Known rows, with every step that occurs
matan-narud-doridol: 2.7	23.2	-20.7	12.2	19.0	-34.8	15.7	1.5	-6.2	-18.7	11.5	-2.0	0.9	12.0	-9.5	-15.7	6.4	18.1	7.2	23.4	-14.6	6.7	11.4	28.0	0.9	7.4	27.3
matan-narud: -8.0	28.3	-9.1	0.5	7.5	-8.3	25.8	-3.6	5.2	5.8	16.2	-7.1	9.9	3.4	7.4	-12.7	-3.2	14.3	9.6	14.5	-0.1	8.4	18.6	16.4	-0.9	-10.1	4.5
paza-kazus: -12.6	-1.3	18.8	-9.9	13.4	12.8	9.8	5.8	21.3	8.9	15.0	2.1	-7.0	-7.4	-1.3	13.4	21.0	-24.0	-2.9	11.5	-13.1	-12.6	-32.4	2.3	5.8	0.0	-7.2
matan-narud-dudife-paza: 22.5	27.3	-12.2	-18.8	17.3	9.9	18.5	-1.6	-7.2	-5.2	-14.4	-4.9	-21.2	-5.2	8.1	-21.8	20.2	33.1	14.2	13.6	-8.4	8.1	11.0	-4.7	-31.6	46.3	-1.1
mizu-narud-dudife-paza-sukoz: 22.1	-7.7	1.4	-25.9	7.7	14.6	15.8	11.6	-12.9	-17.9	-16.4	-20.9	-15.0	-5.7	-6.7	-7.5	12.9	40.6	-16.1	46.9	-18.7	-10.5	8.7	3.0	-22.9	49.0	-5.0
dudife-paza-sukoz: 14.3	-21.3	-0.4	-12.3	1.1	6.6	9.4	8.2	-6.8	-19.2	-9.2	-15.3	-26.1	-5.3	1.4	-15.3	18.1	27.6	-21.8	40.7	-22.3	-13.3	12.7	1.3	-12.4	22.9	-10.3
sukoz-paza-dudife-narud: 17.0	19.1	8.3	-8.8	-7.3	24.2	25.3	-15.5	-36.9	14.8	-4.6	-1.7	-26.9	-14.0	8.3	6.6	3.4	29.4	17.8	34.2	13.0	7.7	12.0	-7.7	-16.3	42.0	7.6
nanatel-sukoz: -10.0	10.4	-7.9	6.6	9.7	12.9	-7.1	24.5	13.6	-18.5	-8.7	-6.0	-4.1	10.2	-4.6	-7.5	-11.2	17.7	-16.0	42.2	2.4	6.5	12.6	-3.4	2.3	10.5	5.4
nesile-narud-dudife-paza-sukoz-nanatel-kazus: 16.4	-5.6	-1.4	8.1	-10.5	35.7	12.3	32.2	18.1	-8.3	-1.1	-25.8	-7.5	13.9	-27.7	-2.9	22.6	-0.1	6.1	31.2	3.0	-6.9	-52.0	-4.9	-26.6	53.2	8.4
nesile-narud-matan: -2.7	1.2	-8.6	25.6	24.1	10.5	5.2	-5.0	-17.2	-5.6	-13.4	6.3	22.8	9.4	-31.6	0.8	-37.4	2.3	-1.1	18.8	12.1	-3.9	-10.3	2.1	-7.8	44.1	16.4
sukoz-nanatel-kazus: 7.4	-3.3	1.2	15.1	-19.1	26.5	5.2	25.7	31.6	0.9	10.3	-15.9	-3.9	12.6	-17.2	5.6	14.5	-17.4	9.5	2.8	16.8	5.0	-53.1	-3.1	-9.1	22.8	13.1
sukoz-paza-dudife: 27.4	4.7	7.6	-10.7	9.3	20.7	4.5	-20.1	3.8	10.8	3.5	-21.0	-7.9	-6.5	3.2	5.0	36.8	18.2	14.3	-2.7	16.1	-5.4	-9.3	-7.5	-7.0	55.5	-8.8
kazus-sukoz-nanatel: 0.3	-3.0	-9.7	14.2	-15.5	18.1	-7.8	22.5	14.0	-3.8	8.1	-7.7	-20.8	8.6	-19.5	10.4	21.0	19.7	2.7	19.7	13.3	-5.4	-26.2	-1.9	-3.1	19.4	16.5
sukoz-paza: 17.5	17.2	-9.9	-2.1	-3.8	1.3	-15.6	-9.0	-18.1	8.5	10.5	-9.5	-16.8	7.8	-2.6	-22.1	26.8	20.8	-2.7	-2.6	-2.0	3.1	-4.9	-18.5	9.0	36.1	-10.7
doridol-narud: -21.6	28.6	-1.5	-15.0	-1.4	5.2	15.7	4.3	-15.5	14.0	6.1	6.2	11.5	11.4	-23.8	-3.8	-17.8	-1.6	-3.2	17.7	8.4	-4.6	1.3	2.5	-5.0	-12.0	5.5
mizu-narud: -6.5	27.1	-5.1	-13.2	0.1	5.7	14.9	0.0	-4.5	0.3	1.6	-12.2	22.0	2.6	1.6	10.6	-37.8	28.0	-7.2	15.2	8.8	17.7	-1.5	-0.2	7.2	5.2	5.7
doridol-narud-dudife-paza-kazus: -1.5	18.1	12.4	-28.8	22.0	24.5	18.8	7.5	9.6	7.3	1.5	3.8	-21.7	-8.2	-6.7	1.1	29.9	-6.9	2.3	22.2	-16.5	-10.8	-30.4	-5.9	-18.1	31.3	-7.6
kazus-nanatel-sukoz-paza-dudife-narud: 15.6	17.5	10.0	-5.8	-2.7	33.0	21.8	0.0	-30.7	9.6	-9.7	-4.4	-28.7	-8.2	-1.2	1.4	-1.5	39.3	10.2	48.9	13.4	11.4	7.4	-10.5	-17.2	39.6	15.1
nesile-narud: -13.8	12.7	-14.2	15.4	9.6	6.0	4.1	-1.0	-19.0	-0.8	-3.9	-5.0	20.3	12.7	-14.9	-10.5	-18.3	4.1	3.0	23.3	-8.5	-9.3	-7.5	-11.9	-6.3	7.3	-5.1
nesile-narud-dudife-paza-kazus: 0.6	12.6	8.0	-18.6	26.0	25.2	15.0	5.5	8.1	2.2	-2.1	0.1	-18.5	-7.6	-3.4	-1.0	29.7	-4.5	4.4	24.1	-22.0	-12.7	-33.6	-10.9	-18.3	38.1	-11.3
kazus-nanatel-sukoz-paza-dudife-narud-nesile: 4.8	26.6	0.4	35.9	-8.4	37.9	17.6	18.7	17.3	-12.0	-23.0	-2.0	-31.2	3.3	-19.3	11.1	8.4	52.1	9.3	41.4	20.4	-8.7	-3.0	-24.1	-23.7	40.4	24.0
mizu-narud-dudife-paza-kazus: 3.7	17.6	11.3	-27.9	22.8	24.6	18.7	6.1	13.3	2.6	-0.3	-2.6	-17.5	-11.5	2.1	5.8	23.0	3.0	0.8	21.6	-16.7	-3.1	-31.4	-6.1	-13.7	37.7	-7.5
nanatel-kazus-sukoz-paza-dudife: 20.0	4.4	13.7	-0.8	3.9	35.7	-0.9	-5.6	17.3	-0.5	1.1	-22.8	-11.5	-5.9	-1.3	8.6	30.5	23.1	10.3	22.1	21.0	-1.0	-10.7	-9.5	-20.8	48.7	-8.7
dudife-paza-kazus: -3.8	3.6	9.7	-14.7	15.9	17.4	12.5	2.8	18.7	2.0	6.9	3.0	-28.7	-10.9	9.8	-1.9	28.1	-10.0	-5.5	14.6	-20.0	-6.3	-27.4	-8.2	-2.6	11.3	-12.4
narud-doridol: 8.4	3.0	-14.5	11.5	13.8	-28.9	-2.6	3.5	-9.6	-22.4	-0.1	3.2	-5.8	9.6	-15.1	-6.9	8.3	7.4	0.0	13.1	-14.7	0.5	-1.9	16.6	1.4	14.4	23.9
nanatel-kazus-sukoz: -14.6	-0.8	11.5	20.5	-11.5	31.4	-11.0	31.1	28.4	-23.0	-4.2	-3.3	-6.8	1.3	-9.0	8.1	-14.0	8.3	-6.7	51.1	10.9	8.4	-3.4	-4.4	-28.2	-12.9	-0.8

Rows
20.4	-17.3	-13.0	-3.4	-11.6	11.5	8.3	15.9	2.1	-3.2	5.4	-20.0	-31.3	6.9	-15.3	-5.0	40.8	23.7	-6.3	17.7	-5.2	-16.0	-28.4	0.6	0.5	45.8	10.0
dudife-paza-sukoz-nanatel
14.5	-21.5	-7.2	-0.2	-13.7	8.4	6.7	18.1	3.8	1.2	10.7	-20.8	-16.0	9.1	-23.2	5.7	36.0	13.7	-4.1	15.3	-0.2	-20.3	-31.8	8.2	6.4	37.7	13.8
paza-sukoz-nanatel
10.5	24.6	-15.5	2.8	3.2	10.4	-20.4	8.0	-8.1	-4.9	4.4	-13.3	-19.3	15.2	-5.3	-27.3	18.2	33.2	-14.2	26.9	0.4	7.7	3.4	-21.0	10.7	43.8	-6.5
nanatel-sukoz-paza
14.6	11.1	-5.1	6.1	9.9	-12.9	20.4	-4.2	-29.6	-14.3	-7.0	4.8	-19.0	-2.7	-8.0	5.2	2.2	20.2	13.5	37.6	-5.1	4.7	8.3	17.5	-13.2	30.9	32.8
paza-dudife-narud-doridol
5.2	-7.7	20.7	-5.4	10.7	22.4	-3.3	20.2	11.0	12.2	8.7	-5.0	-15.0	3.9	-25.0	-8.9	24.5	5.9	-9.9	7.5	-10.5	-2.0	-50.4	-12.0	4.6	0.0	6.5
sukoz-paza-kazus-nanatel
-6.5	9.5	3.2	0.2	27.8	36.5	-0.7	41.8	17.0	-15.7	-17.0	-8.3	-10.2	12.0	-26.1	-14.3	-0.7	25.4	-16.0	58.8	-10.2	1.2	-24.2	-13.3	-13.3	23.1	10.8
nesile-narud-dudife-paza-kazus-nanatel-sukoz
-8.0	1.8	5.7	1.4	19.8	29.8	-3.2	40.3	26.1	-16.1	-10.4	-5.9	-19.7	8.6	-15.5	-13.7	0.0	21.4	-22.8	50.2	-7.9	6.9	-19.5	-10.3	-2.0	4.0	10.9
dudife-paza-kazus-nanatel-sukoz
20.7	16.9	-8.4	5.3	8.2	-12.3	15.1	-7.3	-34.9	-11.9	-3.1	1.7	-24.4	-0.1	-9.1	-2.4	11.1	27.9	12.8	37.3	-5.4	6.5	6.9	11.0	-10.3	43.4	29.1
sukoz-paza-dudife-narud-doridol
-2.5	12.6	-3.4	-4.1	-3.5	31.9	4.3	27.4	15.2	2.4	8.4	-4.6	-28.5	6.6	-29.0	11.1	34.1	16.7	4.9	33.9	7.1	-12.3	-41.6	-3.7	-15.6	37.6	14.6
doridol-narud-dudife-paza-kazus-sukoz-nanatel
-20.6	34.2	-8.4	28.4	-9.0	15.4	14.7	17.1	25.9	-7.2	-10.3	6.1	-2.6	15.3	-32.6	8.6	-1.5	20.1	2.4	15.5	17.1	-21.2	-5.7	-13.7	-14.8	5.0	14.7
doridol-narud-nesile
-0.9	11.8	-24.7	22.2	20.7	-24.7	0.4	3.7	-22.7	-23.0	-3.0	-0.3	8.1	18.5	-25.8	-14.0	-4.4	10.4	2.6	29.1	-20.7	-5.8	-6.9	8.4	-2.9	19.3	20.2
nesile-narud-doridol
13.0	0.9	10.8	9.8	13.6	22.3	25.2	-11.7	-23.9	2.3	-17.4	11.5	-3.9	-11.9	-14.7	20.1	-31.2	12.0	10.5	27.1	27.3	7.1	4.8	11.2	-18.4	55.9	28.8
paza-dudife-narud-matan
15.6	10.2	4.5	10.9	15.6	27.8	17.5	-6.6	-25.5	-1.3	-17.2	6.2	-10.7	-5.5	-17.0	9.9	-26.0	25.1	4.6	41.2	27.6	10.3	7.4	3.8	-14.8	71.4	27.2
nanatel-sukoz-paza-dudife-narud-matan
5.4	2.3	-2.4	0.6	-3.2	30.1	-1.0	25.9	20.1	-1.7	6.2	-6.7	-32.4	2.7	-21.2	12.3	40.4	17.5	6.1	27.9	3.7	-10.9	-42.1	-4.6	-13.9	41.8	12.1
narud-dudife-paza-kazus-sukoz-nanatel
6.9	27.7	-0.9	32.7	-13.2	28.7	20.9	2.6	10.7	-6.5	-17.7	0.2	-28.5	-2.2	-9.9	16.1	13.5	41.5	16.7	26.7	19.5	-12.4	1.5	-21.5	-23.4	42.4	16.4
sukoz-paza-dudife-narud-nesile
24.6	4.4	8.1	-6.8	15.2	31.5	0.1	-1.4	12.2	2.8	-2.8	-25.0	-10.4	0.2	-6.6	-1.4	30.5	31.5	4.2	18.0	16.9	-0.4	-12.0	-10.7	-7.6	54.6	-0.3
kazus-nanatel-sukoz-paza-dudife
7.2	16.8	-1.8	11.8	-12.1	23.3	-23.0	13.0	1.8	-7.8	7.6	-11.7	-20.8	9.2	-9.0	-16.2	17.0	27.0	-8.0	33.3	6.0	9.2	-7.0	-21.7	-10.7	27.5	-10.9
nanatel-kazus-sukoz-paza
-7.1	25.6	-4.9	37.7	-17.6	18.4	19.1	12.8	9.2	-11.4	-19.4	11.1	-25.4	0.9	-11.5	13.5	-4.7	32.2	9.7	28.2	12.4	-9.7	6.1	-17.8	-19.3	15.5	20.9
dudife-narud-nesile
14.2	6.3	12.1	16.7	7.3	36.5	16.7	-2.6	-17.6	-3.3	-15.0	6.6	-10.7	-8.1	-19.2	15.3	-27.4	20.1	7.5	44.9	31.6	12.0	-0.6	3.0	-26.6	64.0	25.3
nanatel-kazus-sukoz-paza-dudife-narud-matan
1.2	27.7	0.4	36.9	-14.5	34.6	16.3	8.7	14.8	-12.8	-19.8	1.7	-32.6	-2.9	-11.9	18.1	10.1	49.4	13.4	42.4	21.2	-11.9	6.7	-22.4	-29.1	37.4	15.9
kazus-sukoz-paza-dudife-narud-nesile
10.4	-15.7	5.9	11.3	-19.7	28.0	8.6	31.3	28.8	-5.4	10.0	-23.8	-5.9	12.2	-22.1	5.4	19.6	-10.8	0.2	20.8	8.7	-4.8	-49.3	3.3	-10.3	28.1	10.5
paza-sukoz-nanatel-kazus
-6.6	0.2	1.3	8.5	11.7	21.7	-9.4	39.0	16.6	-17.2	-14.0	-7.2	-5.7	13.7	-20.4	-12.6	-14.2	26.1	-20.1	43.1	2.6	9.4	-5.9	-6.6	-0.7	-1.4	16.8
kazus-nanatel-sukoz
0.1	6.6	-7.5	6.0	0.1	32.5	0.3	26.0	14.0	-2.4	4.6	-8.5	-25.7	7.0	-26.1	9.4	34.5	18.8	7.1	35.6	0.9	-13.9	-44.5	-9.3	-15.9	45.1	10.4
nesile-narud-dudife-paza-kazus-sukoz-nanatel
5.6	7.8	13.2	-23.3	22.5	22.8	13.8	5.6	15.4	2.8	-1.0	1.6	-25.7	-12.0	1.6	2.3	36.2	-6.4	3.5	16.2	-19.6	-9.7	-31.0	-6.8	-15.8	36.3	-9.4
narud-dudife-paza-kazus
18.7	15.1	-6.7	8.8	12.9	-3.6	11.9	8.1	-28.9	-17.2	-8.6	-1.1	-26.4	5.7	-18.2	-7.4	5.9	38.0	5.4	51.6	-4.9	9.7	2.1	8.8	-10.8	41.0	36.4
kazus-nanatel-sukoz-paza-dudife-narud-doridol
19.2	19.3	-14.5	-12.1	18.0	17.7	7.9	-0.2	-18.6	-8.7	-24.6	-3.4	-16.5	-0.1	-2.5	-20.7	12.4	28.0	11.0	18.2	-12.6	-0.9	-1.4	-18.4	-34.4	54.7	-6.0
nesile-narud-dudife-paza
8.4	11.0	13.3	-8.4	-5.2	23.8	33.0	-11.4	-28.4	10.8	-9.7	2.7	-18.2	-17.9	9.5	17.3	-9.4	18.4	19.6	35.7	13.8	5.9	14.4	1.3	-21.0	24.5	12.6
paza-dudife-narud
6.7	14.6	-12.1	10.6	4.3	-22.2	13.1	2.9	-37.0	-16.8	-5.2	11.7	-20.5	3.3	-10.7	-4.8	-7.0	18.7	6.1	38.0	-13.4	8.5	11.2	14.8	-6.3	16.4	32.8
dudife-narud-doridol
24.5	-5.0	-13.9	-9.3	-4.2	12.6	18.4	16.8	0.4	-1.1	5.8	-23.9	-25.1	6.9	-18.6	-6.4	45.4	31.3	3.4	23.8	-4.7	-15.0	-24.6	7.9	-9.1	58.7	13.9
matan-narud-dudife-paza-sukoz-nanatel
